Known rows, with every way that one mark hangs from another:
Z894[Z575 Z906]: [ 0.530  2.007  0.736  0.703  1.980 -3.463  0.999 -3.607  1.561 -0.372
 -1.385  1.584 -0.114 -3.385 -0.035  1.514  2.333  1.982 -0.447 -0.664
  1.148  0.224 -0.756  2.006  3.419]
Z215[Z4 Z575 Z892]: [-2.330  2.907 -0.203  0.458 -0.443 -4.096 -0.314 -3.067  0.477 -1.616
 -2.298  0.206  2.901 -1.138 -0.744  0.394  1.715 -0.419 -0.967  2.150
 -0.399  1.452  0.642  1.899  0.926]
Z4[Z215[Z575[Z694 Z906] Z966[Z594]]]: [-0.877  4.170  1.728 -0.417  0.346 -2.208  1.069 -3.155  0.672  1.177
 -3.361  1.178  0.671 -4.581  0.032  0.967  0.773  2.247 -0.931 -1.551
 -0.538 -1.349  1.312  2.816  5.721]
Z906[Z894[Z575[Z694 Z966]]]: [-0.713  2.298  0.347  1.419  3.171 -2.372  1.168 -4.045 -0.071 -0.265
 -1.602  0.419 -0.801 -2.060 -2.157 -0.630  1.903  1.170 -1.636  0.922
  0.397 -0.016 -0.496  1.302  3.730]
Z906[Z894[Z575[Z966[Z594]]]]: [-0.823  1.563  2.089  0.009  2.494 -2.612  1.189 -2.968  1.511 -1.202
 -2.388  1.947 -0.129 -2.189 -3.118 -1.129  2.537  2.212 -0.256  0.556
  1.244 -0.031  0.412  1.485  4.670]
Z177[Z215[Z4 Z575 Z892] Z786]: [-2.921  4.748 -0.647  0.070 -0.014 -4.926 -0.092 -2.712  0.059 -0.658
 -0.161 -0.671  4.994 -0.012 -0.272  0.818  2.303  2.026 -0.523  3.140
 -1.452  1.743  0.419  2.309  0.118]
Z594[Z966[Z575[Z906[Z894]]]]: [-0.733  0.503  1.281 -0.833  4.159 -1.756  2.313 -3.057  3.046  0.842
 -3.181  1.578  0.862 -0.979 -1.616 -1.725  2.183  0.849 -0.129  1.326
 -0.472 -0.031 -0.663  0.831  3.258]
Z894[Z575[Z966[Z594]]]: [ 0.165  1.953  2.759 -0.148  1.735 -2.698  0.682 -3.463  1.084 -1.657
 -2.948  1.791 -0.100 -3.643 -2.271 -0.663  1.708  1.943 -0.021 -0.712
  1.180 -0.063  0.840  2.285  4.621]
Z894[Z575[Z966] Z906]: [ 1.312  1.269  0.431  1.306  2.954 -3.097  1.128 -4.126  1.091 -1.023
 -1.541  1.721 -0.778 -4.090 -1.280  0.410  1.216  2.088 -0.625 -0.587
  0.733  0.036 -0.324  1.784  4.147]
Z215[Z4 Z575[Z906[Z894] Z966] Z892]: [-2.164  1.703 -2.319  0.179  2.024 -4.126  0.273 -3.277  0.635 -0.567
 -2.637  0.418  1.756  0.110 -2.091 -0.484  1.152  0.323 -1.351  3.100
 -1.236  0.921  0.595  0.586  2.855]
Z575[Z694 Z966[Z594]]: [ 0.109  1.976  1.491  0.072  1.535 -0.322  1.219 -4.171 -1.054  0.064
 -3.091  0.483 -0.268 -3.130 -1.285 -0.014  0.976  1.551 -1.998 -1.669
  0.318 -0.980  0.620  2.357  3.513]
Z177[Z455]: [-0.117  1.694  1.004  1.105  0.445 -2.561  1.766 -2.689  0.019 -1.252
 -2.163  0.713  2.421 -0.749 -1.266  0.913  1.028  0.390 -1.619 -1.353
 -0.250 -0.219  0.120  2.601  1.333]
Z966[Z575[Z694 Z906[Z894]] Z594]: [-1.690  2.125  1.284 -2.339  2.385 -1.639  1.289 -3.749  0.945  2.447
 -3.931  1.362 -0.999 -0.763 -0.502  0.413  3.008  2.204 -1.436 -0.791
  0.703 -0.477 -0.397  1.628  5.046]
Z215[Z4 Z575[Z694 Z906[Z894]] Z594 Z966]: [-4.031  4.024 -4.249  1.695  2.387 -2.525  0.588 -2.098  0.554  0.614
 -1.994  1.058  1.442 -1.869 -0.331  0.574  1.389 -0.014 -0.060  0.966
 -2.522  0.420  0.345  1.804  5.704]
Z894[Z575[Z694]]: [-0.419  3.481  1.311  0.732  1.538 -2.654  0.592 -4.108  0.064  0.049
 -1.888  0.064 -0.154 -2.856  0.080  0.878  2.194  0.804 -1.352 -0.471
  0.636  0.140 -0.352  2.434  2.999]
Z575[Z966]: [ 1.244  1.273  0.751  1.015  1.634 -1.237  0.957 -3.476  0.498 -1.555
 -2.159  0.517  0.979 -2.655 -1.874 -0.774  0.096  1.320 -0.977  0.000
 -0.141 -0.138 -0.005  1.822  1.196]
Z4[Z215[Z575[Z906[Z894]] Z594[Z966] Z892]]: [-3.434  4.049  1.054 -0.391  2.454 -2.400  2.215 -2.839  2.037  1.238
 -3.642 -0.044  3.751 -2.414 -1.900  0.782  1.959  0.238 -0.915  3.090
 -1.241 -1.127 -0.384  1.500  4.323]
Z906[Z894[Z575[Z694]]]: [-1.452  3.135  0.713  0.905  2.242 -2.614  0.935 -3.546  0.481  0.429
 -1.373  0.263 -0.086 -1.347 -0.896  0.403  3.050  1.055 -1.449  0.841
  0.755  0.232 -0.838  1.586  3.036]
Z215[Z594 Z966[Z575]]: [-1.350  2.410  0.579  0.279  2.072 -1.232  0.492 -2.564  2.170 -1.171
 -3.327  2.193  2.037 -3.915 -1.485 -0.553  0.448  0.775  1.424 -0.483
 -1.163  0.270 -0.528  2.824  3.715]
Z906[Z894[Z575]]: [-0.811  2.369  1.148  0.634  1.869 -3.155  0.973 -2.653  1.951 -0.800
 -1.337  1.001  0.765 -1.238 -1.798 -0.205  2.879  1.572 -0.216  1.551
  1.005  0.619 -0.679  1.346  2.333]
Z906[Z894]: [-0.425  1.638  0.350  0.709  1.384 -1.476  1.276 -2.433  1.429 -0.416
 -1.477  0.520  1.557 -0.430 -1.569 -0.111  2.094  1.534 -0.886  1.168
  0.317  0.123 -0.811  1.230  0.431]
Z177[Z215[Z575[Z906] Z892]]: [-1.131  4.111  0.824 -1.328  0.279 -3.350  0.046 -3.804  0.942  1.420
 -2.584 -0.845  3.199 -1.140 -0.509  1.597  1.473  1.290 -0.819  1.318
 -0.539  0.157  0.059  2.160  2.199]
Z4[Z215[Z892 Z966[Z575[Z906] Z594]]]: [-0.368  1.484  3.492 -2.712  0.984 -2.147  0.604 -3.203  1.957  0.604
 -4.929  1.765  1.757 -2.908 -1.258  0.542  0.535  2.600 -0.680 -0.584
 -0.783 -0.920  0.268  2.211  4.132]

Rows:
[ 0.550  1.711  1.548 -1.130  2.555 -2.945  0.738 -3.578  1.443 -0.246
 -3.530  1.719 -0.764 -3.398 -1.453 -0.115  1.448  2.308 -0.156 -1.113
  0.679 -0.528  0.961  2.057  5.777] -> Z894[Z575[Z906 Z966[Z594]]]
[-1.417  0.474  0.159  0.139  1.280 -2.920 -0.340 -2.913  1.207 -1.999
 -2.864  1.448  2.574 -1.191 -1.341 -0.908  0.417  0.192 -0.213  1.028
 -1.783  1.486 -0.012  1.744  1.345] -> Z215[Z4 Z892 Z966[Z575]]
[-1.438  1.287  0.814 -0.628  4.369 -1.196  2.349 -3.987  1.500  2.065
 -3.185  0.777 -0.063 -0.930 -0.853 -1.103  2.290  0.396 -1.335  0.722
 -0.698 -0.458 -0.728  1.006  3.923] -> Z594[Z966[Z575[Z694 Z906[Z894]]]]
[-1.131  4.408  1.598  1.235 -0.707 -3.992  1.333 -2.868  0.105 -0.730
 -1.536  0.450  3.586 -1.201 -1.609  0.860  1.598  1.193 -0.778 -0.482
 -0.007  0.303  0.598  3.051  2.581] -> Z177[Z215[Z575] Z455]
[-2.437  2.792 -1.281  0.417  0.408 -1.996 -0.022 -2.642 -0.090 -1.003
 -2.598 -0.347  3.306 -1.202 -0.869  1.527  1.396  0.121 -1.148  1.307
 -1.322  0.644 -0.396  2.156  1.177] -> Z215[Z4 Z594 Z892]
[-1.623  4.260 -0.953  0.971  2.227 -1.167  1.008 -1.537  1.074 -0.261
 -0.070  0.325  4.626 -2.417 -0.613  0.749  0.583  2.896  1.174  0.357
 -2.691 -0.125 -0.633  3.142  1.878] -> Z177[Z215[Z594 Z966] Z786]
[ 0.100  0.858  1.875 -0.958  3.407 -1.729  1.949 -3.651  2.656  0.468
 -3.629  1.336  0.769 -2.389 -0.771 -1.238  1.305  0.520  0.016  0.175
 -0.504 -0.113 -0.117  1.637  3.237] -> Z594[Z966[Z575[Z906]]]
[-1.343  5.178  0.026  0.941  1.872 -2.917  0.950 -4.148 -0.946  0.290
 -0.196 -0.759  2.182 -2.561 -0.589 -0.132  1.243  2.476 -0.901  0.969
 -0.916  0.221  0.348  2.678  2.427] -> Z177[Z215[Z575[Z694 Z966]] Z786]
[-1.506  4.918  1.104  1.627  0.149 -2.204  0.793 -2.102  1.655 -1.491
 -2.511  1.323  3.157 -5.514 -1.349  0.339  0.310  1.351  0.760  0.401
 -1.043 -0.423  0.400  3.080  3.717] -> Z4[Z215[Z575 Z594 Z966]]
[-2.981  6.003  1.651  0.106 -0.465 -2.387  0.616 -4.118 -0.825  0.760
 -3.441 -1.052  2.834 -4.046 -0.373  2.456  1.538  0.400 -2.197  1.022
 -0.242 -0.756 -0.299  3.035  3.336] -> Z4[Z215[Z575[Z694] Z594 Z892]]
[-0.511  1.377 -0.256 -0.770  3.021 -0.612  1.634 -3.727 -0.239  1.732
 -3.176  0.496 -0.945 -1.104 -1.409  0.210  1.468  2.146 -2.154 -0.726
 -0.224 -1.335  0.234  1.337  4.713] -> Z575[Z694 Z906[Z894] Z966[Z594]]
[-0.718  1.732  2.569  0.178  2.809 -0.928  1.895 -4.409  0.789  0.381
 -3.142  0.598  0.578 -2.961 -0.669 -1.290  1.688 -0.265 -1.125 -0.107
 -0.236 -0.105 -0.448  2.078  2.815] -> Z594[Z966[Z575[Z694]]]
[-1.598  4.015 -0.050  1.240  1.354 -2.242  0.663 -3.351  0.857 -1.613
 -2.925  1.030  1.747 -4.414 -2.045 -0.225  0.600  0.289  0.478  0.592
 -0.138  0.090  0.495  2.649  4.203] -> Z215[Z575[Z966] Z594]
[-1.062  3.861  1.896 -0.238 -0.063 -1.449  0.863 -3.091  0.194 -0.130
 -3.027 -0.833  3.498 -3.024 -1.086  2.234  0.950  1.578 -1.813  0.970
 -0.429 -0.910 -0.895  2.617  1.186] -> Z4[Z215[Z594 Z892]]
[-1.148  3.147  1.166  0.603  0.760 -0.960  0.764 -2.421  0.748 -0.761
 -2.977  0.090  4.071 -3.757 -1.535  1.495 -0.231  1.205 -0.900  0.623
 -1.866 -1.041 -0.626  2.649  1.847] -> Z4[Z215[Z594 Z892 Z966]]
[ 0.374  1.682  0.354 -0.891  2.266 -0.637  1.284 -4.280 -0.660  1.325
 -3.678  0.249 -1.025 -2.711 -0.528  0.637  0.668  1.875 -2.063 -2.048
 -0.205 -1.399  0.706  2.105  4.759] -> Z575[Z694 Z906 Z966[Z594]]
[-1.151  2.063  0.078 -1.206  2.838 -1.979  1.186 -3.957  0.882  2.148
 -3.039  0.553 -0.793 -0.424 -0.347  0.279  2.266  1.562 -1.566  0.170
 -0.058  0.006 -1.114  1.234  3.348] -> Z966[Z575[Z694 Z906[Z894]]]
[-1.658  3.627 -2.768  1.070  1.645 -3.435  0.223 -2.852  0.674 -1.164
 -2.867  0.912  1.098 -3.347 -1.127  0.133  0.517  0.656  0.190  0.732
 -1.361  0.611  1.087  2.163  4.897] -> Z215[Z4 Z575[Z906 Z966] Z594]
[-3.233  5.371 -1.773  1.736  0.134 -2.773  0.215 -3.114 -0.763 -0.476
 -2.122  0.129  1.508 -3.136  0.231  1.047  2.083 -0.225 -0.795  0.373
 -0.755  0.832  0.435  2.776  3.823] -> Z215[Z4 Z575[Z694] Z594]
[-0.846  2.160 -0.099 -0.785  1.866 -3.351  0.299 -4.365  0.836 -0.089
 -3.678  0.179  1.743 -2.179 -1.339  0.293  0.148 -0.036 -1.001  1.427
 -0.713  0.014  0.644  1.748  3.154] -> Z215[Z575[Z906 Z966] Z892]
[-4.692  5.050 -0.744  0.745  1.401 -4.175  1.231 -2.045  0.083 -0.505
 -1.385  0.528  7.031 -1.029 -1.415  1.918  0.649  0.506  0.358  0.910
 -3.134  0.165  0.306  3.721  3.632] -> Z177[Z215[Z575 Z594 Z892 Z966] Z455 Z786]
[-3.296  3.732 -0.909  0.668  1.877 -2.576  1.461 -1.874 -0.424 -0.242
 -1.056  0.069  6.669 -0.196 -1.470  2.185  0.219  1.250 -0.412  0.036
 -3.593 -0.436 -0.411  3.546  2.307] -> Z177[Z215[Z594 Z892 Z966] Z455 Z786]
[-1.235  4.294 -1.089  0.083  2.054 -3.657  0.668 -2.200  1.979  0.445
 -0.352  0.773  3.624 -2.024  0.189  0.285  0.728  2.765  1.328  0.886
 -2.252  0.398  0.503  2.649  2.757] -> Z177[Z215[Z575[Z906] Z966] Z786]
[-2.704  4.644 -1.233  1.543 -0.140 -3.200  0.062 -2.205  0.876 -1.789
 -2.058  0.973  2.466 -2.991 -0.634  0.434  1.908  0.195  0.475  0.992
 -0.446  1.232  0.548  2.609  3.056] -> Z215[Z4 Z575 Z594]
[-0.128  1.667  0.856  1.142  2.922 -2.897  0.983 -3.214  1.380 -1.555
 -1.598  1.087  0.152 -1.872 -2.898 -1.314  1.849  1.591 -0.405  1.564
  0.550  0.388 -0.303  1.099  2.929] -> Z906[Z894[Z575[Z966]]]
[ 0.630  2.385 -0.169  0.306  3.323 -2.663  0.718 -4.727 -0.119  0.619
 -2.556  0.106 -1.540 -3.266 -0.476  0.445  0.801  1.243 -1.658 -0.700
 -0.199 -0.464  0.204  2.060  4.943] -> Z894[Z575[Z694 Z906 Z966]]
